Each row comes from the steps of one path. Every step used is in the known rows, and no mark comes twice. Write the path behind each row, first mark first.
(in the rows, 128 means zero)
Known rows
ledo/sedob/papab: [135 160  89 141  84 149 121 122 132 143 131 146 148 160 162 133 122 132
 147 121 121 111 119 100 137]
moko/ledo: [166 166 115 147 143 150 138 138 120 143 160 125 174 161 174 120 113 129
 139 137 146 141 114  73 142]
papab/ledo/sedob/solip: [131 182  86 140  89 121 121 131 122 161 172 143 140 159 179 112  90 130
 180  96 113 147 122 134 139]
papo/ledo/sedob/papab/ropi/moko: [152 191  77 120  66 110 119 117 134 167 177  73 171 160 149 114 150 130
 145 126 106 122 120 189 153]
papab/solip: [142 180 124 151 135 146 149 139 126 154 174 126 130 155 174 107 131 149
 130 127 123  80 116  79 135]
moko/ledo/sedob/papab/solip: [147 178 127 135  98 129 101 130 118 154 163 135 149 165 201 104 102 117
 169 122 130 116 123 128 145]
moko/ledo/sedob: [167 164 100 142 117 137 119 133 122 148 161 125 159 159 177 115 115 123
 160 104 140 154 115 100 147]
solip/ledo/sedob/papab/ropi/papo: [142 161  18 146  79 105 123 127 108 150 126  72 134 154 134 137 154 149
 180 133 132 130 137 191 168]
solip/ropi/moko: [158 165  54 120 126 156 158 152 120 151 127  92 164 158 163 133 191 159
 114 133 132 107 110 117 145]
ledo/sedob/solip/ropi: [128 159  61 133  88 132 122 147 111 162 110 131 142 157 167 121 121 159
 173 109 108 102 118 133 144]
sedob/papab: [136 163 103 146 110 159 138 128 131 137 130 146 162 163 159 135 121 138
 125 154 128  97 119  73 131]
sedob/papab/ropi/moko/ledo/solip: [171 189  74 114 110 131 122 141 132 143 149  31 163 165 177 117 126 126
 166 127 129 142 118 159 151]
papab/ropi/ledo: [165 187  77 149 132 102 155 135 121 142 163  43 152 153 133 124 133 152
 108 144 123 108 120 133 150]
papo/ledo/sedob/papab/solip/ropi: [128 181  83 135  69  89 118 136 110 182 148 165 161 162 189 102 135 153
 163 149 103  82 120 182 153]
solip/ropi/sedob/papab/ledo: [138 175  47 118 102 116 140 135 104 155 134 134 165 166 175 137 171 146
 123 149 136 127 126 165 142]
solip/ledo/sedob: [144 156  46 148 105 134 139 142 116 161 151 130 138 149 162 130 149 147
 192 117 134 140 115 118 146]
solip/papo/ledo/sedob/papab: [130 170  45 148  66 105 120 132 118 197 107 167 182 161 166 115 132 145
 178 146 122 118 118 136 157]
solip/ropi/sedob: [149 160  65 125 124 139 155 144 113 155 130 108 151 157 152 132 194 166
 115 124 136 100 113 120 143]
papab/ropi/sedob: [156 183  86 132 127 136 154 127 123 150 164  46 133 152 129 125 166 151
 111 111 126 104 120 126 138]
ropi/moko/ledo: [179 171 115 123 139 161 138 140 131 142 176  85 180 163 175 117 156 126
 133 123 151 146 109  94 145]
sedob/papab/ledo/solip/ropi/moko: [146 183  16 111  95 116 143 154 123 156 131 114 161 166 199 128 159 148
 156 137 123 143 117 180 150]
moko/ledo/sedob/solip: [148 166 123 136 101 136 102 136 120 155 157 122 160 162 178 107  83 125
 192 100 128 143 117 109 145]

Write each row's path
[135 167  36 140  80  91 124 141 104 159 132 135 142 160 169 116 134 158
 169 103 121 145 131 190 169]
papab/ledo/sedob/solip/ropi/papo
[138 173  86 150 134 133 153 151 110 170 173 121 134 150 178 115 146 155
 178 144 136  97 117 108 139]
papab/solip/ledo
[138 171  70 146 108 121 135 147 112 172 174 123 117 148 181 111 147 149
 199 112 127 111 118 135 146]
papab/solip/ledo/sedob
[153 155  28 150 116 110 156 155 123 147 112 121 134 157 158 121 166 183
 150 118 127 114 116 137 166]
ledo/solip/ropi/papo
[130 174 128 145  73 109 117 127 132 176 184 158 163 158 159  98  97 145
 188 112 102 118 113 131 146]
papo/ledo/sedob/solip
[173 173  34 124 128 134 140 166 124 183 117  75 169 160 192 107 160 147
 190 109 151 155 105 114 162]
ropi/moko/ledo/solip/papo
[135 167  53 143  87  94 121 152 116 187 110  96 156 156 155 109 129 159
 189 113 123 114 116 133 161]
ropi/ledo/sedob/solip/papo
[136 180  81 145 110 135 140 125 122 146 154 157 167 165 178 133 109 125
 129 155 131 135 125 109 133]
sedob/papab/ledo
[127 159  88 144 113 142 140 150 113 165 146 122 152 154 160 126 116 154
 203 145 131 116 117 103 138]
sedob/solip/ledo
[136 162  51 117  94 123 139 148 125 153 112 119 145 164 167 130 175 168
 155 127 124  99 114 149 143]
ledo/solip/ropi/sedob/papab
[153 162 103 135  96 140 103 125 122 142 141 139 170 166 181 124 104 115
 162 127 138 144 120 111 144]
moko/ledo/sedob/papab
[183 188  86 121 141 146 139 136 119 145 170  23 170 159 161 119 146 125
 125 124 141 143 118 131 150]
papab/ropi/moko/ledo
[153 177  65 137 105  81 135 153 109 162 153 100 137 155 176 106 160 165
 142 121 116  90 117 171 160]
papab/solip/ropi/ledo/sedob
[146 191  20 123  63 102 122 131 118 201 119  63 178 158 152 114 164 141
 165 133 115 119 122 195 164]
solip/papo/ledo/sedob/papab/ropi/moko
[164 170  73 141  91 110 104 117 113 135 133  71 153 164 149 122 119 125
 148 120 137 145 136 173 169]
moko/ledo/sedob/papab/ropi/papo
[170 179  76 110 115 126 119 154 107 167 160  79 152 160 204 101 172 139
 158 100 134 125 114 169 160]
papab/solip/ropi/moko/ledo/sedob
[124 188  84 151  94 104 133 141 114 206 128 156 177 163 183  98 129 154
 164 173 124  76 119 126 151]
sedob/papab/solip/papo/ledo
[156 169  93 163 100  88 152 136 144 159 185 149 154 158 150  98 143 169
 163 120 118 132 112 136 169]
ropi/papo/ledo/solip
[164 188  11 116 109 122 125 155 116 179  91  25 170 163 182 115 141 138
 186 134 140 140 119 164 162]
sedob/papab/ropi/moko/ledo/solip/papo
[179 168 102 120 114 149 120 136 131 148 177  87 166 161 176 114 156 120
 153  92 141 161 110 121 152]
ropi/moko/ledo/sedob
[178 165  67 115 138 147 141 155 111 150 136  85 186 164 182 125 172 142
 130 138 151 139 111 127 155]
solip/ropi/moko/ledo
[128 177 112 140  88 136 116 127 129 155 155 141 128 160 181 113 122 135
 154 117 113  82 122 116 137]
ledo/sedob/papab/solip
[146 171  71 151 106 130 138 120 122 131 124  76 145 161 128 132 137 149
 112 146 128  97 134 136 155]
sedob/papab/ropi/papo
[147 174  48 146 104  93 155 154 123 175 145 154 166 157 176 108 135 174
 168 143 110 118 106 146 155]
papo/ledo/solip/ropi
